Each row comes from the steps of one path. Every step used is in the known rows, and no mark comes twice. Write the path behind each row, first mark first.
Known rows:
mezen/pefu: [ -7  11  -7  -2   9 -27   3 -32  -4  -1   3   3  -2   9 -16  -1   5  -3
   9  -4   3  21 -21  13   1]
dubu/pefu: [-10  26 -11 -14   4 -19  -7  -4   6  -8 -10 -22 -19  10  11 -22   2   5
   9   4  -6  21 -32  15   5]
mezen/pefu/dulal/nabon: [-13   4 -15   9   0 -31  -7  -6   6  -6 -10 -27 -23  -2   2  -6   1 -34
  -2   2  12  20   1   1  -1]
nabon/firegek/pefu: [  6  15  -5  -4  13  -4  -9 -30   2   4 -11   7  -3  -2  -6   7  22   3
  20  -3 -12  30   5  -7 -17]
lafar/pefu/firegek: [ -3   0   2 -18 -24 -10  -7 -17  -2  28   5  -3  12 -12  -5  26  11  10
  14  -1   1  13  15  -6 -38]
nabon/mezen: [ 10  14  -4 -16   6 -22   1 -16  -9  -8 -19   0  -2  -8  18 -10  29  -6
  -6  -1  -1  37   6  17   3]
lafar/pefu/gokiv: [ -2 -19  -4 -10  -2 -28  -9 -28  -5  25  -6  -1 -16   4   3  19   6  -3
   6   3  13  20  16  -5 -24]
nabon/biga: [  9   7  10 -15  -4 -19 -21  11   3  -1  10 -14 -15  -1   5 -10   7  -5
  -7  13 -19   6  -8  -4  -6]
firegek/pefu/dulal/nabon/mezen: [  1  13 -14  -3   5 -32  -5 -16   1  -7 -30 -14  -9 -16  20 -11  24 -29
  -4   3   9  42  13  11   1]
mezen/pefu/dubu/nabon/firegek: [ -9  16   2   5   3 -31   4 -32  -8  -1   0  -8  -7 -10  -9  13  21   3
   9  -7  -5  34   1   4   1]
pefu/dubu/nabon/mezen: [ -3  17   1  -9  -5 -28   7 -36 -10  -1 -22  -2  -6 -18  14   1  19  -4
   1   2  18  39   9  16   9]
dulal/nabon/mezen/pefu: [ -9  21 -13   1  10 -48   9 -29  -3 -10  -8  -2   1  -3  -6 -12  21 -23
  -4  -3   6  40 -14  25  11]
firegek/nabon: [ -5  21  -2  -3  -9  15  -4  18  14 -14 -19   1 -16  -5   7  -4   8  -7
   3   2  -4  31   2  30  -1]
dulal/pefu/firegek: [  0   9  -5  -9  -8  -8   2 -23  -1  15  12   3   3   7  -6  26  12  -1
  15   9  11  21  17 -27 -39]
pefu/dulal/nabon: [ -8   1 -11   4  -5 -18 -11   6   7  -6 -14 -30 -29  -4  11  -5   2 -31
  -5   4  10  16  13  -4  -6]
lafar/pefu: [  5  -8  -2 -18  -8 -24 -12 -15 -11  21  -9  -6  -9  -2   0  17   5   2
   2  -5   5   5   5   9 -17]
lafar/pefu/dulal: [  5 -21 -11  -8  -1 -25 -25 -23 -12  25 -22 -24  -8  -9  10  17  -3  -6
  13  -4  10   7   1  -1 -16]
dulal/nabon: [ -8  13  -5  -2  -9 -13   0  13  10 -14  -3 -17 -31   3   5  -8   8 -26
 -13   4   5  15  16   1  -5]
firegek/nabon/pefu: [  5  20 -14   0   4 -11  -9  15  12   0 -11   2 -22   6  19  -6  24 -15
  -3   5  -4  56 -17  34  15]
mezen/pefu/dubu/nabon: [-20  13   4   3 -12 -21   7 -47  -4   8  -4  -4 -15  -7 -11  14  -7   3
  16   2  29  19  -5   5   5]
nabon/mezen/pefu: [ -3  17 -10  -4  14 -42   7 -39  -9  -5  -8   5   8  -2  -6  -8  20  -9
   4  -5   3  38 -19  24   9]
dulal/nabon/mezen/pefu/dubu: [-12   4  -3   6  -3 -33  20 -45  -4   1  -1   1 -14 -14 -16   4  14 -30
  -1  -3   8  38   5  21   2]
firegek/pefu/nabon: [  2 -12  -7   1 -10   5 -17 -45   9  15 -10   8   1   1 -12  24  10  14
  19   7   6   4   8  -3 -20]
pefu/firegek/nabon: [-11  24   1  -4 -21  21  -1  15  19  -4 -10   2   0 -13   3   6  11  -1
  12   4  -5  36   9  22 -18]
dulal/nabon/firegek: [  0  16  -4   2   4 -25  -1  11   2 -16   1 -17 -19  -4   3  -3  32 -17
 -11  -5 -21  32  16   1  -5]
firegek/nabon/mezen/pefu: [ -8  25 -11   0  10 -34   7 -27  -1 -10 -15   7   8  -7  -4  -9  20 -13
   4  -4   2  48 -21  38  12]
firegek/pefu/dubu/nabon/mezen: [ -4  19  -1  -8  -3 -25   5 -45  -7   2 -25   2  -3 -19  11   2  18  -4
   9   3  21  41   9  13   6]
dubu/nabon: [-10  18   3  -9 -10  -9  -7 -18  -3   1 -11  -8 -15   2   8   5  -5  16
  12   5  24  10  -2  -3   3]
dulal/nabon/mezen/pefu/firegek: [-12  20  -5  -4 -11 -26   8 -27   4   6   6   0  18 -12  -9   6  22  -7
  10   1   2  37   1   5 -19]
firegek/pefu/dulal/nabon: [ -9   4 -14   5  -2 -14 -13  -6  11  -2 -18 -24 -25  -5   7  -3   1 -31
   5   6  13  18  13  -8 -10]
mezen/pefu/dubu: [-10  -3   1   4  -3 -19  16 -47  -5   8   7   4 -16  -6 -23  12   3 -16
   8  -4   6  24  -1  13  -4]

Write each row's path:
[-15  10   7  -3 -16  -9   3 -34  -3   7  -7  -7 -22  -8  -1  14  -7   6
  12   4  27  14   8   0   0]  pefu/dubu/nabon
[-10  -6  -7   2  11 -31   2 -39   0  10   2   5 -11  11  -8   6   6  -7
  11   3  12  31  -4  -2 -11]  mezen/pefu/gokiv
[ -4  10  10  -6  -9 -32 -14 -16  -1   7   9 -15 -21  -5  -1   6  -3  -8
   1  19   8   9  -4 -12  -4]  dulal/pefu/dubu/nabon/biga
[-15   3   6  -5 -20 -20  -1 -40  -8  18 -10  -8 -18 -12  -3  23  -8   5
  13   2  30  11   8   4  -4]  lafar/pefu/dubu/nabon
[-17  27  -3   1 -16   7   2   3  18  -3  -7   5   6 -12  -7   5  11  -4
  15   2  -3  40  -4  28 -13]  mezen/pefu/firegek/nabon
[  3  11  -5 -10 -11  -8  -5  -7   7  19  11   1   3   0   6  12  24   2
  10   5  -4  40   0  -3 -19]  nabon/pefu/firegek
[ -2   0 -12   3   7 -20  -6  -7  11   9  -8   4 -26  10  17   2  20 -15
   3  10   7  56   0  12  -2]  firegek/nabon/pefu/gokiv
[  3 -26  -5  -5 -19 -16 -19 -34  -3  25  -7  -4   1  -3  -9  32  10  13
   4   1   7  -5  10   8 -20]  lafar/pefu/nabon
[ -7   1  -5   0  10 -17  -8 -42   3  13 -11   6 -11   2   0  14  13   2
  23   6  10  37  14 -18 -20]  dubu/nabon/firegek/pefu/gokiv
[  4  14 -17   1   4 -31  -7  12   9  -1   0 -10 -33  11  18  -9  25 -29
 -15   7   2  45  -8  13  13]  dulal/nabon/pefu
[  8  -4  -2   3   1 -16 -10 -18  -3   0   1  -6   0  -4  -5  17  34  11
   1  -5 -23  21  10   1 -12]  pefu/nabon/firegek
[ 10  -1  -7  -9  -3 -21  -5 -31  -5   0 -20   1   7 -10  11   5  31   1
  -4   3   1  29  10  18  -1]  pefu/nabon/mezen
[ 10  -8  -8 -11  -7 -34  -9 -35  -9  11 -22  -1   9 -14   9  13  31   1
  -4   0   5  26  10  22  -6]  lafar/pefu/nabon/mezen
[  7  -6   6  -6  -9 -15 -29 -17  11  11   5  -7  -3  -5  -6   6   9   4
   4  18 -13   0  -6  -7 -14]  firegek/pefu/nabon/biga
[  5  -5 -13   2  15 -11 -23 -32  -3  13 -23 -15  -4  -8   5   9   9  -5
  26  -2  -2  26   2 -13 -16]  nabon/firegek/pefu/dulal
[ -5   3 -17  -5   8 -21 -21 -15   0   5 -22 -36 -16  -1  18 -11  -5  -4
  18   3   2  19 -26   3  -1]  dubu/pefu/dulal
[ -1  -3 -16   1  15 -38 -12 -39 -10   7 -21 -16   4  -8   6   0   8 -14
  14  -3   8  31 -16   9   2]  nabon/mezen/pefu/dulal
[ -9  12  13  -5 -11 -33 -13 -18   2   6   9 -15 -15 -10  -6   0  -4  -4
   2  15   1  10 -15  -1   3]  mezen/pefu/dubu/nabon/biga
[ -4  10   4   0  -4 -30  -2 -26 -11   6  -4 -11 -10 -14  -3  19  21   5
   7  -7  -4  29  10   2  -5]  lafar/pefu/dubu/nabon/firegek
[ -2  20  10 -10 -18  -3 -19  25  19  -2   5 -11  -4 -15   4  -7  10  -7
   0  16 -22  22  -4  10 -13]  pefu/firegek/nabon/biga
[-15  12 -17   3  -2 -27 -12   7  11 -10 -16 -40 -31  -3  16 -16   0 -30
  -2   7   7  20  -5   2   0]  dubu/pefu/dulal/nabon
[ -3  -1  -5   6  -7 -21   9 -16   4   7   4  -6 -37  -4   0   6  16 -35
  -9   4   5  42   9  13   4]  dulal/nabon/pefu/dubu
[-12   5 -10  -8   7 -25  -5 -20   6   5  -7 -13 -24  12  11  -9   4  -2
  12   9   6  31 -11  -1  -8]  dubu/pefu/gokiv
[ -2  17  -4  -7   0 -35   8 -43 -12   1 -20  -1  -8 -11  12   6  19  -9
   2   5  26  40  10   8   6]  dulal/pefu/dubu/nabon/mezen
[ -3  -8 -15   4  11 -27 -14 -34  -7  10 -14 -18  -4  -1  -1   4  -3  -9
  18  -3   8  18 -18   1  -4]  mezen/pefu/dulal
[ 10  -4  -8   5   8 -26  -8 -26  -7   2   3  -4  -3   6  -8  26  34   2
   2  -1 -13  23  12 -10 -17]  dulal/pefu/nabon/firegek
[ 10 -10 -19   0  12 -24 -23 -13  -4  16 -16 -21 -17   2  22   2  10 -13
   8   3   5  35 -14   1   3]  nabon/pefu/dulal
[ -3  13   0 -11  -8 -36   4 -39 -13   7 -23  -4  -3 -21  12   6  18  -4
   1   1  21  36   9  19   6]  lafar/pefu/dubu/nabon/mezen
[ -4   2 -17   5  13 -32 -12 -32  -5   3 -26 -15   3 -12   7  -2   8 -17
  14  -2   7  38 -17  19   5]  firegek/nabon/mezen/pefu/dulal
[-10  23  -9  -2  10 -46   6 -46  -9  -3 -12   3   8  -4  -4  -4  15  -2
   8  -3  15  37 -22  23  14]  dubu/nabon/mezen/pefu
[  2  18   8  -9  -9  -7 -20  27  15  -9   0 -12 -16  -9   8 -13   8 -11
  -6  15 -20  19 -10  17  -2]  firegek/nabon/biga
[-11  13  -1  -6 -12 -12   4 -28   4  13  13   4  17  -4 -16  13  11   6
  19   0   0  24  -4  -4 -25]  mezen/pefu/firegek
[-13  22  -2  -7 -11 -25   6 -38   0  11   4   3  24 -13  -8  11  17   7
  18   1   8  36  -5   3 -16]  dubu/nabon/mezen/pefu/firegek
[  1   6  -8   1   3 -25 -12 -16   1  -3  -2 -16  -1  -2  -1   7  32  12
   5  -3 -26  25  -8   8  -5]  dubu/pefu/nabon/firegek
[ -4 -12  -8   6  -7 -18  -8 -44   2  10   1   3   5   5 -20  20  10  10
  10   2   5   6  -9  11  -7]  mezen/pefu/nabon
[  0  23  -5 -12 -11 -15   0  -4   3  -1 -25   2  12 -25  16   1  31  -9
   1   0  -2  51  10  34  -7]  lafar/pefu/firegek/nabon/mezen
[  3   9 -13  -9  -1 -30  -7 -30  -1  -3 -22  -8   4  -9  14  -6  30   3
  -1   5  -1  33  -8  25   5]  dubu/pefu/nabon/mezen
[  3  -1  -6   8   5 -29  -7 -30  -3   1   4  -3   7  -2 -15  17  33   8
   5  -7 -21  25  -2   7  -7]  mezen/pefu/nabon/firegek
[  2   6 -14  -6   1 -43  -6 -11  -5  -2 -28 -20  -8 -18  22  -7  25 -30
 -11   0   8  37  13  16   1]  lafar/pefu/dulal/nabon/mezen
